Each row comes from the steps of one path. Every step used is in the known rows, and no mark comes twice. Write the path behind each row, first mark first.
Known rows
lopur > dazov > lale > bedoni: [-19.1  14.4  54.9 -11.7 -22.2   1.3  12.6   5.3   6.4  -3.5  -1.5   6.8
 -12.6  -1.8 -17.6  23.3  31.9  17.3  15.2  33.4   9.8  32.6   7.1]
bedoni > lale: [-17.3 -22.0  46.3 -10.1 -36.7   3.6  -6.0  29.6  20.9  22.8  11.1  19.8
 -11.5  -5.7  -6.5  -5.0  70.6  -9.3   2.6  18.6   4.0  -3.1  22.9]
mifufen > lale > dazov > lopur: [ 11.2  43.3  49.8   6.0 -32.6  -4.1  10.8  14.5  22.9   8.7 -12.1  15.5
 -27.6 -13.2 -12.8  34.0  16.3 -25.9  50.0  12.6  -8.4  44.9 -12.3]
nuvo > dazov: [-16.1 -21.1  49.1 -19.4 -63.2  -8.4  29.3  26.6  29.2   9.8  21.5  11.0
 -16.5 -13.1  -4.2 -17.1  40.7   9.8  -1.1  22.2  21.7  -2.6  -4.1]
nuvo > luvo: [-11.8 -17.7  43.9 -14.8 -60.1 -17.0  29.7  44.8  20.1  14.1  26.2   7.3
 -40.9 -34.9   4.2   7.9  45.1  -6.9 -11.3  34.7  38.6 -11.2   4.2]
luvo > nuvo > dazov: [-13.6  -5.3  67.6 -30.9 -81.5 -19.7  13.6   8.2  11.2   3.8  36.4  13.8
 -14.4  -1.3  -6.4  -7.8  38.2   2.4  -8.4  26.5  37.9  20.1   7.8]
lale > dazov > lopur > bedoni: [ -5.6  32.4  45.0  10.6 -27.2   9.1  22.2  17.6  10.7  31.7   2.1   3.1
 -11.5  -0.9  -6.0  24.4  32.6 -20.0  30.2  24.3  19.8  49.4 -20.4]
pofur > rego: [  3.2 -14.1  53.2  -3.5 -41.0  -0.4  25.4  25.9 -16.1  -3.8  22.4  19.3
 -29.6 -14.8  -6.6  -1.1  60.5 -17.1   8.2  42.6  -1.7  12.8  -9.3]
luvo > nuvo > dazov > lale > bedoni > lopur: [-32.2  -9.0  71.2 -12.5 -62.3   5.5  18.0  15.0  12.4  16.2 -10.7  -1.0
  16.3  37.4  -4.3   7.3  50.9  20.1 -39.3  26.8  -6.4  35.0  24.7]
pofur > lopur > dazov > lale > bedoni: [ -2.7  33.3  31.8  -3.7  -8.3   9.2  21.0   1.2   6.6  -8.7 -34.6   6.5
 -13.2 -12.3  -8.8  37.8  35.2  -6.8  23.3  23.1  -1.8  34.1   1.8]
bedoni > lopur > dazov > lale: [-17.7   9.8  35.8  -9.9 -21.5  -1.3   9.4   7.9  23.5  14.8  -5.5  23.2
 -10.4  -1.9 -23.4  17.6  41.1  10.7   5.6  12.3  29.8   8.3   3.4]
soka > pofur > rego: [ -2.1 -15.6  58.7  -1.0 -22.5  -6.4  39.1  12.8  -4.7  10.8   3.1   5.1
 -23.5 -38.9   3.7  23.5  59.4 -18.4  22.3  41.1 -15.1  12.8  30.7]
dazov > lale: [ -0.6  -8.0  62.6 -23.8 -25.4 -13.5   5.9  15.9 -11.1  11.0  22.6  27.6
 -23.0 -18.6   8.4  32.3  36.0  -6.1   5.5  18.1  27.2  -0.4  13.1]
nuvo > dazov > lale > mifufen: [-15.6  -9.6  49.6 -13.4 -48.2  -3.1  35.1  42.7  18.9  20.5  -5.8  22.4
  -8.9  -3.3 -10.3   3.7  38.2  -5.6 -11.1  28.5  15.6  -7.9  -8.0]
rego > pofur > soka: [ 22.0   7.5  31.5   0.3  -9.8 -16.5  35.6  54.8   6.7  13.4 -20.7  20.6
 -13.3 -66.4 -16.8  15.9  52.4  -7.0  17.7  15.2  31.1  20.6  16.8]
mifufen > lale: [  0.4   1.9  58.4  -7.3 -40.2 -13.1  -2.5  13.1   7.2   1.5  16.4  23.1
 -18.7 -20.6  -2.2  24.7  40.9 -15.4  30.9  21.7   7.2  13.6  -2.7]
dazov > lopur > bedoni > lale: [-20.6  -9.1  38.0   6.8  -1.3  22.4 -16.2  26.0  16.5  44.3   4.9   3.1
   0.0  27.8  -5.3  22.5  44.6 -27.8  29.8  20.6  24.8  35.5   3.0]
luvo > nuvo: [  1.4  12.2  74.8 -20.7 -66.7 -23.2  -2.3   2.4 -15.5   5.5  40.5  27.0
 -16.0 -16.3  -1.3  20.2  49.4 -14.6  -4.1  27.1  40.2  20.3   9.7]
bedoni > lale > dazov > lopur: [ -6.7  20.3  37.4   3.1 -30.6  12.2   8.2  30.9  38.4  29.7 -17.5  11.7
 -20.0   1.8 -19.5   4.0  46.1 -20.0  19.5   9.6 -12.7  28.9  12.7]
lopur > dazov: [ -9.9  16.5  40.0 -13.3 -41.6 -11.1  12.1   4.3  21.5   0.5  20.9  19.2
 -24.6 -26.1 -24.8   2.6  37.6   4.1  24.3  24.0  41.3  12.6  -9.5]
bedoni > lopur > pofur > rego: [ -2.1 -14.9  48.1  14.1 -32.8  11.6   7.2   2.9   3.4   6.2 -11.1  15.1
 -27.8  -8.4   1.4  10.5  85.7 -16.6  10.6  34.2 -32.4   7.1 -13.4]
bedoni > lale > dazov > lopur > pofur: [ -3.3  23.1  42.9   3.0 -21.0  10.9 -14.1   1.2  39.5  24.5 -27.0   8.9
 -36.4  -5.9  -9.0  20.6  52.5 -25.1  45.0   9.9 -27.7  28.0  10.5]
lopur > dazov > lale: [ -9.1  11.4  46.0 -26.8 -19.9 -13.1   6.6   0.1   6.5  -1.0  18.3  23.2
 -28.2 -16.1 -18.8  23.1  23.7   6.2  26.7  19.9  44.5  13.0   4.3]
soka > pofur > lopur > bedoni: [ -3.7   9.4  41.5   7.6  -3.7   1.0  28.2  -1.0   3.7  32.4 -21.8  -2.2
   4.1 -42.6  23.7  54.5  59.9 -31.1  35.7  21.2   9.8  18.0  21.7]
rego > pofur: [ 17.9 -12.1  46.6   8.6 -30.7 -25.5  20.5  33.7   0.1   8.7  -1.7  36.9
 -14.0 -46.3  -1.5  10.4  54.6  -0.2  16.7  17.6  15.0   1.7   5.5]
dazov > lale > bedoni > lopur > pofur: [-15.4  -5.9  66.4   6.9 -20.3  12.5  -6.9  -0.6   5.0  16.2 -32.3   5.0
  -5.9   1.9  14.9  42.7  69.7   4.8  -3.8  23.2 -36.2  14.4  12.3]

Which path is each row?
[-11.3  20.4  49.5  12.8 -21.8  23.9  13.6  26.1  27.4  22.1 -50.9 -17.0
  -2.1 -27.4  -5.8  26.7  80.3  -3.5  -4.4  25.7 -23.5  32.8   9.9] | lale > bedoni > lopur > pofur > soka
[ -3.5  37.8  47.0  13.2 -18.2   8.0   9.5   9.8  14.7  22.1  -7.8   4.4
 -11.0   6.0 -10.5  37.4  23.8 -27.0  59.8  23.1   5.8  63.2 -20.6] | mifufen > lale > dazov > lopur > bedoni
[ -7.9  27.9  40.9  -6.7 -27.9  -7.5  19.0  21.5  11.2  12.4  -6.0  30.9
 -16.5 -14.7 -30.1  23.8  36.5 -10.9  13.6  30.2  33.4   7.0 -15.4] | lopur > dazov > lale > mifufen
[ -0.3  25.5  57.5  -2.5 -55.5 -12.0  19.1  12.6  20.5  -1.0  -0.6  19.6
 -22.3 -27.1 -12.2  10.3  48.3  -9.4  34.2  18.6 -17.8  25.6  -1.0] | mifufen > lale > dazov
[-26.7  16.8  39.5  19.2 -44.5  16.4  21.1  16.7  38.5  12.7 -25.9  -0.9
   8.9   2.4 -28.0  -3.3  64.4  20.2 -10.2  27.6  -7.4  27.1  -8.4] | lale > bedoni > lopur > dazov
[-33.0 -26.9  45.7  -2.5 -24.1  16.7  -6.9  23.0  13.6  35.3  17.3   8.7
   4.1  14.1  -4.6   0.3  75.8 -11.0  14.0  27.1  16.1  16.4  13.1] | lopur > bedoni > lale
[-17.5  14.3  30.3   5.1 -42.9   0.2  14.4  13.6  38.8  15.2  -4.5  18.3
  -6.7 -11.7 -28.8  -3.0  55.0   9.5   2.1  15.5  25.3   7.7 -10.9] | bedoni > lopur > dazov
[-10.7  -7.2  70.6  -9.5 -28.6   2.5  14.2  21.6 -11.7   7.9   1.4  10.4
  -7.7  -3.9   8.5  32.4  43.5   4.8  -5.7  31.4  -4.9  20.2  16.0] | dazov > lale > bedoni
[ 21.2   2.0  22.1  25.3  -3.9  -6.0  23.0  23.6  -8.6  16.8 -27.6  27.7
   3.0 -38.6  11.0  30.2  64.7 -24.1  34.6  18.5  14.3  21.5 -10.5] | rego > pofur > lopur > bedoni
[  3.2  29.9  31.2 -16.4  13.1 -13.5  27.2 -15.6  15.2   9.7 -32.4  10.5
 -22.5 -48.9   1.7  62.3  26.1 -17.1  48.2   9.5  17.1  12.7  35.3] | soka > pofur > lopur > dazov > lale
[  9.9  38.9  46.7   2.0 -40.3  -2.3  24.3  23.2  19.1  19.1  -4.3  16.7
 -28.1 -20.5 -10.8  19.9  27.0 -18.4  21.3  15.4   8.3  31.0 -11.6] | lale > dazov > lopur
[  6.9  36.6  18.9  -5.4 -28.5  -5.5  19.1   1.4  20.9  -4.6 -11.2  20.3
 -22.8 -35.9 -14.8  18.5  41.1 -17.6  31.6  14.6  28.9  14.0 -16.5] | pofur > lopur > dazov
[-19.4  -8.7  60.6   7.5 -28.5  14.1  15.3  27.3   4.7  23.1 -22.7   8.9
  10.1   9.4   3.0  26.3  62.6   9.8 -27.7  22.7 -21.0  15.4  14.9] | dazov > lale > bedoni > lopur
[ 17.3  24.0  20.5  15.0   9.3  -5.0  29.3  12.3   3.3 -11.7 -60.0  21.2
  -6.5 -30.8 -11.4  37.7  40.4   1.8  35.2  18.5 -11.2  37.0   7.2] | rego > pofur > lopur > dazov > lale > bedoni
[-13.7   3.7  63.2  24.1 -32.6  13.8 -14.2  -3.6  24.5   7.0 -39.8   0.0
  -1.2  -0.9   6.2  34.9  75.3  -3.6  22.7  27.0 -53.6  28.3  -3.2] | mifufen > lale > bedoni > lopur > pofur
[ 18.5  38.3  40.7 -11.3   3.6   3.4  -1.7  16.0  14.7  19.2 -16.0  -2.0
 -39.8 -41.0  -3.9  56.3  22.0 -35.7  45.2  14.1  33.3  35.8  -4.6] | dazov > lopur > pofur > soka
[  5.6  36.7  50.0 -31.2 -30.0  -3.1  -0.6   3.2  23.9  12.8  -3.7 -11.3
 -34.6 -15.6 -11.0  37.5  10.2 -25.6  33.2  18.6  46.8  55.0   6.9] | luvo > nuvo > dazov > lopur > pofur > soka
[-17.1  -2.3  61.4  19.9 -42.5  15.4  -0.5   3.7  19.8  17.2 -31.2   0.5
  -1.2  -7.1   8.4  21.4  85.1   5.7  -6.7  27.9 -37.8  13.7  -3.0] | lale > bedoni > lopur > pofur
[  8.9  48.4  18.8   2.3 -14.4  -1.3  25.5  17.2  10.4   8.1 -37.8  31.6
 -17.1 -26.3 -21.8  39.1  40.0 -31.7  20.7  22.2  21.4   9.9 -20.9] | pofur > lopur > dazov > lale > mifufen
[ -9.2  -6.5  59.3  30.6 -26.1  26.3  -0.3   0.3   7.4  -6.8 -42.0  -4.4
 -11.2  13.9  -1.1  23.0  85.7 -15.0  27.8  45.5 -81.8  42.5  -9.8] | mifufen > lale > bedoni > lopur > pofur > rego
[ -2.9  -4.2  41.1 -10.0 -41.3  -0.8  20.9  29.8  31.1  18.8   9.1   7.1
 -20.4   0.3  -5.1   6.9   7.7  -7.4  14.6  15.6  30.7  17.6 -15.8] | nuvo > dazov > lopur
[-33.6 -10.3  48.7 -12.5 -33.1  16.1 -13.6  13.2  24.9  37.1  17.5  -5.4
   5.6  54.0 -12.8   3.9  32.5 -18.7  17.3  24.5  37.9  55.8  13.0] | luvo > nuvo > dazov > lopur > bedoni > lale
